Known rows, with every step that occurs:
desodu sabev: [ 1.75  2.70  1.14 -2.31 -2.81 -4.93 -1.19 -0.69 -1.29 -0.23  3.71 -0.90
 -2.12 -2.93 -0.43  1.44 -1.19 -3.57  0.62  0.26 -0.90  0.12  0.21 -0.40]
zozaf dirot zavabi pimop pipevi sepilol: [-0.47  0.32  0.49  0.68  0.92  0.54 -0.50  1.48  0.03 -0.70 -1.91  2.45
 -1.09  0.29  0.69 -0.13 -0.06 -0.05  1.64  1.77 -1.47 -1.03 -1.78 -1.71]
zavabi pimop: [ 1.29 -2.01  1.37 -2.82 -0.49 -1.49 -0.07  0.92  0.96  3.31 -0.53 -1.34
  0.95  0.62 -4.70  0.88  1.02  1.72 -1.03  0.04 -3.89 -0.53  1.91  2.55]
zozaf pimop pipevi sepilol faka: [ 1.08  0.55 -1.16 -0.63  0.62  2.12  0.98 -0.42 -2.12 -1.41 -2.36  0.43
  0.48  0.85  2.48 -0.61  0.39  0.20  0.62  1.75  1.76 -1.64 -1.16 -1.79]
pipevi pimop zozaf dirot zavabi: [ 0.94 -1.44  0.02 -0.26  1.82  0.41  0.27  0.03 -0.11 -0.42  2.95  1.17
  0.18 -1.33  1.92  0.03  0.42 -2.16  0.47 -1.50 -0.86  2.77 -1.66  1.13]
pipevi pimop zozaf dirot: [-2.38 -0.34 -1.22  0.38  1.59  1.61  0.60  0.24  0.55 -1.17  1.02 -0.65
 -0.24  0.18 -0.55 -2.09 -0.08  1.54  0.33 -0.13 -0.63  1.77  0.86 -0.85]
zavabi pimop zozaf: [-0.51 -1.00  0.02 -2.30  0.23 -1.88 -0.29  0.55  3.09  1.16  0.00 -0.37
  1.67 -0.13 -1.97  0.10  1.02  0.10 -0.55 -2.31 -2.24  0.97  1.27  1.15]
sepilol sabev desodu: [-1.11 -1.83  1.72 -0.15 -2.69 -2.24  0.02 -1.09  0.76  1.20  2.75 -2.86
 -1.23  0.19 -3.64  2.73  0.09 -0.88 -1.12 -0.97  2.00  0.07  2.05  0.94]
zozaf dirot zavabi: [ 1.90 -1.00  0.02 -0.38  1.12 -0.60 -0.11  0.49 -1.39  1.26  3.67  0.73
  0.04 -2.01  0.85  1.20 -0.22 -2.27 -0.18 -0.61 -1.10  2.41 -0.97  2.12]
faka sepilol: [ 0.14  4.68 -0.70 -0.52 -0.73  0.18 -0.63 -2.36 -0.47  2.84  0.27 -1.41
 -0.50  0.63 -0.52 -0.96 -1.86  1.48 -2.44  0.38 -0.70  0.32  2.36  1.79]
faka vegav: [ 2.40  2.12  0.30  0.16 -1.50  1.67 -1.51 -0.79 -0.75  2.96  0.57 -1.74
  1.22  1.95 -0.99  1.51 -0.57 -0.78 -0.03 -1.51 -2.86  0.09  1.79  3.20]
zavabi dirot zozaf pimop pipevi sepilol sabev: [-1.37 -1.93  0.25  1.48 -0.14  0.06 -0.23  1.52  0.05 -2.69 -2.37  0.48
 -0.12 -1.92  0.90 -1.72  0.60  0.47 -0.90  0.11  2.38 -2.05  0.31 -1.09]
zozaf pimop: [-0.42 -0.44 -1.71 -2.22  1.06 -0.39  0.91 -0.90 -2.29  1.25 -0.41 -1.10
 -0.84 -1.43 -3.18 -1.14 -0.43  2.28 -0.21 -0.27 -0.55 -0.01  2.56  0.34]
pimop zozaf dirot: [-2.33  0.26 -1.87  0.47  1.17  0.01 -0.04  1.02  0.65 -0.16  2.22 -0.49
  0.49 -1.01 -0.65 -1.08 -0.51  0.68 -0.43 -0.56 -0.17  2.19  1.53 -0.30]
pipevi sepilol faka vegav: [ 2.68  1.56 -0.32  0.80 -1.01  4.34 -0.47 -1.13 -1.60  0.69 -0.51 -1.76
  2.67  3.33  1.63  1.14  1.16 -0.90  0.32 -0.73 -0.31 -1.62  0.11  1.36]
dirot zavabi pimop pipevi sepilol sabev: [ 0.22 -2.75  1.74  0.76 -0.88  0.11 -0.04  1.00  0.61 -1.32 -1.91  1.00
 -0.62 -1.56  1.64  0.41  1.17 -1.93 -0.74  0.18  1.34 -2.25 -0.53 -0.45]
desodu sabev sepilol faka: [ 1.76  1.16 -0.04 -0.95 -1.98 -1.40 -0.52 -1.70 -0.91  0.82  2.38 -0.62
  1.26 -1.14  1.85  1.27 -0.35 -1.44 -1.78  0.53  3.27 -0.03 -0.52  0.67]
pipevi sepilol: [ 0.43  3.05 -0.62 -0.44  0.01 -0.99 -0.62 -0.56 -1.40 -0.24 -0.61 -1.35
 -1.39  0.22 -0.35 -0.07  0.61  0.01  1.28  0.69 -0.53 -2.69 -0.74 -0.74]
sepilol pipevi pimop zozaf: [-0.22  0.61  0.11 -0.69  0.82  0.06  0.94 -1.64  1.76 -0.73 -1.17 -0.63
 -0.99  1.64  0.83 -0.28  1.15 -0.08  1.03 -1.66 -1.03  0.65 -0.91 -0.64]
faka sepilol pipevi pimop zozaf dirot: [-2.93  0.47 -1.40  1.71  1.69  2.79  1.21 -0.66  0.91 -0.93  0.59 -0.47
 -0.32  1.33  0.51 -1.85  0.08  2.08 -0.37  0.12  0.30  1.73  0.70 -1.42]
dirot zavabi pimop: [ 2.68 -3.30  2.02 -2.76  0.07 -1.45  0.00  0.88  0.83  3.08  0.87  0.20
  1.44 -0.30 -2.69  1.84  1.46 -0.54 -0.77 -0.87 -3.76  0.52  0.04  3.30]
zozaf pimop pipevi sepilol: [-1.04  2.28 -0.88  0.13  0.94  0.16 -0.27  0.09 -1.36 -1.14 -2.96  1.65
 -2.41 -0.29  0.49 -1.20 -1.04  0.71  2.04  1.67 -0.20 -1.65 -0.76 -2.61]
zavabi pimop pipevi: [ 0.77 -0.34  1.81 -1.52 -0.53 -1.58 -0.96  1.89  1.35  2.75 -2.73  2.56
 -1.01 -0.02 -1.82  0.66 -2.23  0.47  0.03  1.61 -4.02  1.14  0.78  0.98]
dirot zozaf: [ 1.09  1.49 -1.25 -1.50 -0.32 -3.63 -0.47  1.37  0.90  0.41  2.33 -0.82
  1.93 -1.49 -1.57 -1.69 -1.63  0.55 -0.02 -0.48 -1.48  0.72  0.79  2.16]
desodu sabev sepilol pipevi pimop zozaf dirot zavabi: [ 0.32 -1.14  0.47  1.09  1.01 -0.34  0.33 -0.65  0.38 -0.76  3.99  2.03
 -0.27 -1.80  3.17  1.23  0.50 -3.09  0.22 -1.32  0.99  2.86 -2.77 -0.09]
sabev sepilol pipevi pimop: [ 0.87  0.62  1.39  0.51  0.07  1.03  1.02 -2.79 -0.10  1.41 -1.83 -1.09
 -2.57  2.71 -0.35  0.45  0.66  1.91  0.33  0.93 -0.54 -0.73 -1.42  0.29]

Rows:
[ 0.57  2.25  0.80  1.47 -1.90 -3.23 -0.13 -1.91  0.30  2.52  2.03  0.01
 -1.96 -0.44  0.72  3.59 -0.18 -1.37 -1.08  0.24  1.95  0.31 -1.32 -0.15] | desodu sabev sepilol pipevi
[-2.34 -0.53 -1.12  1.17  1.66  1.85  1.21  0.10  0.70 -1.06  0.73 -0.51
 -0.49  0.86 -0.01 -1.28  0.46  1.44  0.39 -0.04 -0.21  1.66  0.37 -1.31] | sepilol pipevi pimop zozaf dirot
[-3.07 -2.24  1.06  1.53 -1.14 -1.09 -0.05  0.18  0.86 -1.51  1.00 -0.93
 -0.53  0.21 -2.76  0.65  0.24  0.86 -0.27 -0.57  2.92 -0.18  0.84 -1.07] | zavabi dirot zozaf pimop pipevi sepilol sabev desodu
[-0.87 -0.73 -2.65 -1.85  1.43 -1.21  1.24  0.26 -0.92 -0.24  0.76 -0.50
  1.14 -1.97 -2.87 -2.85 -0.96  2.79  0.09 -0.57 -0.15  0.42  2.22  0.29] | dirot zozaf pimop
[-0.67 -3.33  1.27  1.53 -0.49  0.95  0.20  1.46  0.50 -1.77 -1.47  1.08
 -0.46 -1.57  1.61 -0.10  1.14 -1.32 -0.77  0.61  1.75 -1.78 -0.37 -1.00] | zozaf dirot zavabi pimop pipevi sepilol sabev
[-0.68  0.58 -1.05 -0.91  0.81 -1.35 -0.09  1.44  0.02  0.27 -1.85  3.08
 -0.96 -1.82 -0.50 -2.05 -3.62  1.21  0.82  1.16 -1.39  1.79  1.03 -0.59] | dirot zozaf pimop pipevi
[-2.52 -1.66 -1.20  0.10  1.23  0.49  0.34  1.60  1.61  0.22  1.56 -0.29
  1.36 -0.43 -2.01 -0.99  0.39  1.56 -0.72 -0.48 -1.10  1.94  1.88 -0.06] | zavabi pimop zozaf dirot
[-0.27  0.94 -0.05 -1.77  0.66 -0.36  0.04 -1.36  1.73 -0.84 -0.78 -0.82
 -0.55  0.71  0.11 -1.47  0.41  0.03  0.96 -1.79 -1.55  0.75 -0.07  0.07] | pipevi pimop zozaf
[-1.25 -1.76 -0.14  1.03 -0.53  0.04  0.35  0.93  0.18 -2.64 -2.02  0.59
 -0.50 -2.13  1.31 -1.67  0.20 -0.36 -0.44  0.41  2.65 -2.38  0.43 -1.52] | dirot zozaf pimop pipevi sepilol sabev
[ 3.30  1.01 -0.01  0.01 -1.34  3.63 -0.49 -1.08 -1.37  2.02  0.21 -1.89
  2.89  2.84  0.86  1.53  0.35 -1.03 -0.50 -1.13 -1.05 -0.29  1.11  2.78] | sepilol faka vegav
[ 1.36  0.67 -0.76  1.73  0.21  4.80 -0.58  0.22 -1.25 -0.72 -1.50  0.02
  3.63  2.89  1.72 -0.53  0.56  0.75  0.40 -0.72 -0.09 -0.63 -0.03  0.71] | zavabi dirot zozaf pimop pipevi sepilol faka vegav
[ 1.81  1.37 -0.48 -0.58 -0.04  1.40  0.33 -0.18 -1.63 -0.94 -1.94  0.20
  0.44  1.12  2.86  0.06  0.24 -0.65  0.57  1.85  1.27 -1.63 -1.48 -1.14] | pimop pipevi sepilol faka
[-0.45 -2.17  1.39  0.66 -1.26  0.06 -0.10  1.06  0.67 -1.13 -2.57  0.27
 -0.85 -1.13  0.63 -0.10  0.93 -0.77 -0.82  0.68  1.28 -2.69  0.34 -0.81] | zavabi pimop pipevi sepilol sabev
[-1.34  1.95 -0.98  0.77  1.52 -0.19 -0.75  1.21 -0.88 -1.94 -2.75  1.82
 -0.96 -0.38  0.24 -2.12 -0.82  1.86  1.74  1.23 -0.35 -1.12 -1.05 -2.11] | zavabi dirot zozaf pimop pipevi sepilol
[-0.82  1.17  0.41 -0.09 -0.07 -0.97  0.34 -2.15  2.23 -1.12  0.17  0.09
 -1.22  0.58  1.56 -0.01  0.67 -0.92  0.75 -1.63  0.47  0.81 -1.43 -1.32] | desodu sabev sepilol pipevi pimop zozaf
[ 1.38 -1.17 -0.12 -0.07  0.82  2.65  0.89  0.64 -1.16 -1.24 -1.27  1.17
  1.47  1.05  2.84  0.13  1.14 -0.55  0.36  1.79  1.07 -0.94 -2.00 -1.15] | zozaf dirot zavabi pimop pipevi sepilol faka
[ 0.75  1.18 -0.48 -0.59  0.49 -3.55 -1.72  2.39  0.60  0.26  1.62 -1.00
  2.72 -1.15 -2.36 -1.84 -0.74  2.20 -0.86 -1.06 -2.08  1.44  0.48  3.15] | zavabi dirot zozaf
[-1.98 -1.12  1.72  1.01 -2.35 -1.46 -0.14 -0.69  0.79 -0.26  1.24 -1.37
 -1.99  0.52 -2.13  2.22 -0.06 -1.05 -0.11 -0.13  2.46 -0.77  0.73 -0.94] | pimop pipevi sepilol sabev desodu
[ 0.01  3.37 -0.03  0.25  0.04 -0.90 -1.14  0.38 -0.69 -0.46 -2.38  1.42
 -2.42  0.09  1.06 -0.27 -1.28 -0.43  1.85  1.85 -1.00 -1.65 -1.40 -1.72] | pimop pipevi sepilol
[ 2.06 -0.78  0.28  1.66 -0.15  5.69 -0.15  0.19 -0.82  0.24 -0.63  0.54
  3.25  3.18  2.44  1.12  1.08 -1.08  0.42 -0.25 -0.66 -0.43 -0.69  0.84] | zozaf dirot zavabi pimop pipevi sepilol faka vegav
[-0.85  0.45 -0.65 -0.50  1.19 -1.32 -0.70  1.99 -0.19  0.12 -2.13  3.04
 -0.56 -1.61 -0.86 -2.09 -3.18  2.02  0.40  0.90 -1.69  2.16  0.88 -0.05] | zavabi dirot zozaf pimop pipevi
[ 0.62  1.89  0.26  1.62 -0.87 -1.99  0.11 -1.71  0.47  3.87  0.60 -0.39
 -1.38  0.59 -0.06  3.15 -0.09  0.25 -1.53  0.07  1.31  0.28 -0.82  1.06] | sabev sepilol pipevi
[-2.29 -3.64  2.03  1.57 -1.49 -0.17  0.35  0.08  1.28 -0.58  1.92 -0.38
 -0.86  0.51 -2.08  2.35  0.77 -0.99 -0.18 -0.15  2.33  0.00  0.20 -1.04] | zozaf dirot zavabi pimop pipevi sepilol sabev desodu
[ 2.10  1.09 -0.85 -1.10 -0.04  1.32  0.73 -0.85 -2.07 -0.77 -0.67 -1.79
  1.10  1.24  1.80  0.22  1.58 -0.35  0.10  1.10  1.55 -2.39 -1.10 -0.49] | pipevi sepilol faka
[ 0.65  0.25 -1.15 -0.05  1.17  1.76  0.44  0.70 -1.58 -2.20 -2.08  0.54
  1.78  0.74  2.18 -1.49  0.60  1.28  0.28  1.38  1.67 -1.12 -1.41 -1.33] | zavabi dirot zozaf pimop pipevi sepilol faka
[ 0.31 -1.43  0.04  1.23  1.71  0.47  0.47 -0.60  0.56  0.17  2.99  1.78
  0.12 -1.02  2.66  0.98  0.56 -1.89 -0.13 -1.45  0.61  2.83 -2.46  0.82] | sabev sepilol pipevi pimop zozaf dirot zavabi
[-2.89 -2.09  0.64  1.11 -1.53 -1.09  0.56 -0.35  0.99 -1.47  1.32 -0.86
 -0.85  0.00 -2.40  0.82 -0.17  0.01  0.21 -0.32  3.20 -0.54  1.01 -1.59] | dirot zozaf pimop pipevi sepilol sabev desodu
